What can hang from each mark
Z826: Z982
Z817: Z21 Z347 Z776 Z839
Z21: Z817
Z839: Z817 Z982
Z908: Z883
Z347: Z817
Z883: Z776
Z982: Z826 Z839

Each row was made from one small tree. The marks that hang from a mark follow it in brackets, in the order of their numbers. Every link used is in the known rows. Write each row's tree.
Known rows
Z347[Z817[Z21]]: [ 0.17 -0.28 -0.32 -0.11  0.04  0.05  0.20 -0.18 -0.27 -0.19  0.07 -0.18
  0.15 -0.33  0.15 -0.16  0.00 -0.37]
Z817[Z21 Z347 Z776 Z839[Z982[Z826]]]: [ 0.06  0.29 -0.03 -0.07  0.03 -0.08 -0.14  0.51 -0.40  0.07  0.36 -0.53
  0.20 -0.56  0.27  0.22 -0.09 -0.40]
Z982[Z826 Z839]: [-0.02 -0.37 -0.21 -0.15  0.06  0.12  0.13 -0.19 -0.38 -0.12  0.21  0.25
  0.36 -0.57  0.28 -0.02  0.06 -0.35]
Z982[Z826 Z839[Z817[Z21 Z347 Z776]]]: [ 0.11  0.00 -0.21 -0.14 -0.19 -0.09 -0.02 -0.05 -0.37 -0.04  0.31 -0.35
  0.36 -0.55  0.27 -0.05  0.01 -0.37]
Z839[Z817[Z21 Z776] Z982[Z826]]: [ 0.24  0.17 -0.26 -0.16 -0.10 -0.12  0.01  0.21 -0.27  0.12  0.36 -0.38
  0.41 -0.53  0.31  0.01 -0.05 -0.32]
Z817[Z21 Z347 Z839]: [ 0.03 -0.04 -0.01  0.05  0.10 -0.05  0.00  0.43 -0.42 -0.11  0.11 -0.39
 -0.01 -0.27  0.11  0.05 -0.08 -0.29]
Z839[Z817[Z776] Z982]: [ 0.29  0.08 -0.21 -0.05 -0.04 -0.11  0.04  0.36 -0.23 -0.05  0.21 -0.34
  0.20 -0.45  0.27  0.09  0.11 -0.21]
Z839[Z817[Z21]]: [ 0.20 -0.16 -0.24 -0.04 -0.03 -0.08  0.15  0.14 -0.30 -0.06  0.11 -0.23
  0.20 -0.26  0.15 -0.15 -0.03 -0.21]
Z347[Z817[Z839[Z982]]]: [ 0.12 -0.16 -0.11  0.03  0.18  0.10  0.04  0.26 -0.34 -0.19  0.02 -0.07
  0.14 -0.50  0.23  0.30  0.11 -0.32]
Z21[Z817[Z839]]: [ 0.08 -0.30  0.00  0.08  0.23  0.13  0.17 -0.01 -0.34 -0.08 -0.10  0.05
 -0.02 -0.29  0.30  0.19 -0.04 -0.36]
Z839[Z817 Z982]: [ 0.23 -0.10 -0.19  0.00 -0.01 -0.03  0.07  0.45 -0.29 -0.07  0.12 -0.19
  0.30 -0.36  0.25  0.14  0.16 -0.19]
Z826[Z982]: [ 0.12 -0.19 -0.13 -0.13  0.14 -0.02  0.17  0.25 -0.34 -0.21  0.13  0.00
  0.24 -0.35  0.30  0.25  0.11 -0.24]
Z817[Z21 Z347 Z776 Z839]: [ 0.09  0.13 -0.03  0.00  0.06 -0.13 -0.03  0.34 -0.37 -0.08  0.20 -0.55
 -0.12 -0.37  0.12  0.02 -0.13 -0.30]
Z826[Z982[Z839]]: [ 0.04 -0.24 -0.11 -0.16  0.06 -0.02  0.09  0.05 -0.40 -0.28  0.14  0.11
  0.32 -0.48  0.29  0.25  0.22 -0.26]
Z817[Z347]: [ 0.10 -0.21 -0.15 -0.02  0.04  0.03  0.12  0.35 -0.33 -0.19  0.10 -0.25
  0.08 -0.25  0.20  0.00  0.09 -0.29]
Z982[Z826 Z839[Z817]]: [ 0.08 -0.37 -0.23 -0.09 -0.02  0.08  0.13 -0.16 -0.37 -0.11  0.16  0.23
  0.45 -0.55  0.30  0.04  0.08 -0.29]
Z908[Z883]: [ 0.14 -0.33 -0.30 -0.13  0.27  0.11  0.22  0.24 -0.33 -0.23  0.26  0.03
  0.01 -0.24  0.04 -0.08 -0.16 -0.32]
Z839[Z817]: [ 0.20 -0.28 -0.22  0.00  0.05  0.00  0.19  0.17 -0.29 -0.14  0.06 -0.04
  0.17 -0.30  0.21 -0.02  0.05 -0.17]
Z347[Z817[Z21 Z776 Z839[Z982]]]: [ 0.17  0.13 -0.14 -0.06  0.08 -0.07 -0.04  0.14 -0.29 -0.09  0.18 -0.43
  0.06 -0.55  0.18  0.13 -0.02 -0.37]
Z908[Z883[Z776]]: [ 0.08 -0.40 -0.29 -0.12  0.25  0.10  0.25  0.04 -0.38 -0.20  0.24  0.06
 -0.08 -0.37  0.12 -0.06 -0.26 -0.36]
Z347[Z817[Z776 Z839]]: [ 0.16 -0.16 -0.15 -0.02  0.20  0.04  0.12 -0.13 -0.29 -0.22  0.05 -0.09
 -0.09 -0.55  0.19  0.10 -0.05 -0.32]

Which tree is each row?
[ 0.22 -0.10 -0.33 -0.15  0.01 -0.04  0.16 -0.25 -0.21 -0.16  0.16 -0.34
  0.04 -0.43  0.16 -0.21 -0.05 -0.38] => Z347[Z817[Z21 Z776]]
[ 0.17  0.02 -0.13 -0.01  0.14  0.01  0.00  0.16 -0.29 -0.16  0.11 -0.24
  0.04 -0.60  0.23  0.26  0.07 -0.34] => Z347[Z817[Z776 Z839[Z982]]]
[ 0.08 -0.03  0.09  0.11  0.10  0.09 -0.03  0.51 -0.39 -0.06 -0.04 -0.30
  0.10 -0.28  0.37  0.42  0.13 -0.42] => Z21[Z817[Z347 Z839[Z982]]]
[ 0.16  0.00 -0.08 -0.12 -0.11 -0.16 -0.03  0.23 -0.38 -0.28  0.18 -0.28
  0.29 -0.51  0.35  0.33  0.25 -0.24] => Z826[Z982[Z839[Z817[Z347 Z776]]]]
[ 0.17 -0.12 -0.23 -0.07  0.00  0.05  0.09  0.33 -0.32  0.02  0.22 -0.02
  0.50 -0.48  0.36  0.19  0.07 -0.28] => Z839[Z817 Z982[Z826]]
[ 0.08  0.12  0.03  0.00  0.09  0.08 -0.05  0.29 -0.36  0.06  0.14 -0.30
  0.19 -0.51  0.48  0.44  0.00 -0.51] => Z21[Z817[Z347 Z776 Z839[Z982[Z826]]]]
[ 0.21  0.24 -0.21 -0.12 -0.17 -0.13 -0.06  0.44 -0.31  0.07  0.36 -0.60
  0.41 -0.47  0.33  0.09  0.01 -0.37] => Z839[Z817[Z21 Z347 Z776] Z982[Z826]]
[ 0.24 -0.03 -0.19 -0.01 -0.05 -0.09  0.08  0.30 -0.28 -0.15  0.14 -0.42
  0.06 -0.35  0.24  0.02  0.06 -0.22] => Z839[Z817[Z347 Z776]]
[ 0.16  0.12 -0.10 -0.15 -0.18 -0.24 -0.07  0.20 -0.39 -0.21  0.24 -0.48
  0.32 -0.46  0.28  0.21  0.17 -0.28] => Z826[Z982[Z839[Z817[Z21 Z347 Z776]]]]
[ 0.13 -0.25 -0.12 -0.11 -0.01 -0.06  0.08  0.08 -0.40 -0.26  0.10  0.10
  0.41 -0.48  0.32  0.31  0.24 -0.19] => Z826[Z982[Z839[Z817]]]
[ 0.11 -0.04  0.04  0.07  0.14  0.03  0.05  0.13 -0.33 -0.09 -0.02 -0.32
 -0.13 -0.33  0.33  0.25 -0.03 -0.41] => Z21[Z817[Z347 Z776 Z839]]
[ 0.13 -0.19 -0.25 -0.15 -0.04  0.00  0.10 -0.24 -0.32 -0.07  0.25  0.07
  0.35 -0.66  0.31  0.00  0.03 -0.29] => Z982[Z826 Z839[Z817[Z776]]]
[ 0.13  0.14  0.07  0.07  0.07  0.00 -0.06  0.41 -0.33 -0.03  0.04 -0.46
  0.00 -0.38  0.38  0.38  0.08 -0.43] => Z21[Z817[Z347 Z776 Z839[Z982]]]
[ 0.13  0.10 -0.18 -0.12  0.09  0.01 -0.02  0.01 -0.33  0.01  0.28 -0.27
  0.25 -0.68  0.28  0.19 -0.10 -0.45] => Z347[Z817[Z21 Z776 Z839[Z982[Z826]]]]
[ 0.21  0.09 -0.15  0.00 -0.16 -0.12 -0.05  0.66 -0.34 -0.05  0.18 -0.61
  0.31 -0.24  0.22  0.08  0.14 -0.27] => Z839[Z817[Z21 Z347] Z982]
[ 0.05 -0.30 -0.18 -0.06 -0.09  0.07  0.05  0.06 -0.41 -0.16  0.16  0.01
  0.44 -0.50  0.32  0.13  0.14 -0.32] => Z982[Z826 Z839[Z817[Z347]]]
[ 0.16  0.06 -0.20 -0.07 -0.14 -0.05 -0.03  0.53 -0.37  0.04  0.27 -0.44
  0.51 -0.37  0.32  0.13  0.06 -0.35] => Z839[Z817[Z21 Z347] Z982[Z826]]
[ 0.05 -0.18 -0.19 -0.10 -0.16 -0.01  0.01  0.04 -0.42 -0.08  0.22 -0.19
  0.46 -0.45  0.26 -0.01  0.06 -0.36] => Z982[Z826 Z839[Z817[Z21 Z347]]]
[ 0.08  0.06 -0.03  0.01  0.11 -0.07 -0.04  0.49 -0.37 -0.01  0.18 -0.31
  0.13 -0.39  0.14  0.12 -0.03 -0.27] => Z817[Z21 Z839[Z982]]
[ 0.16 -0.05 -0.17 -0.06  0.14 -0.04  0.08 -0.15 -0.29 -0.14  0.11 -0.29
 -0.07 -0.50  0.13 -0.02 -0.13 -0.35] => Z347[Z817[Z21 Z776 Z839]]
[ 0.00 -0.01  0.00  0.02  0.12  0.07 -0.06  0.62 -0.44 -0.03  0.21 -0.18
  0.28 -0.50  0.32  0.39  0.04 -0.36] => Z817[Z347 Z839[Z982[Z826]]]
[ 0.26  0.27 -0.17 -0.05 -0.18 -0.20 -0.08  0.57 -0.28 -0.02  0.27 -0.76
  0.22 -0.35  0.22  0.04  0.09 -0.29] => Z839[Z817[Z21 Z347 Z776] Z982]
[ 0.05  0.02  0.04  0.08  0.11  0.00 -0.08  0.74 -0.42 -0.12  0.12 -0.34
  0.10 -0.37  0.22  0.34  0.12 -0.28] => Z817[Z347 Z839[Z982]]
[ 0.11  0.06 -0.08 -0.03  0.14 -0.12  0.04  0.12 -0.32 -0.03  0.20 -0.33
 -0.10 -0.44  0.10 -0.06 -0.19 -0.25] => Z817[Z21 Z776 Z839]
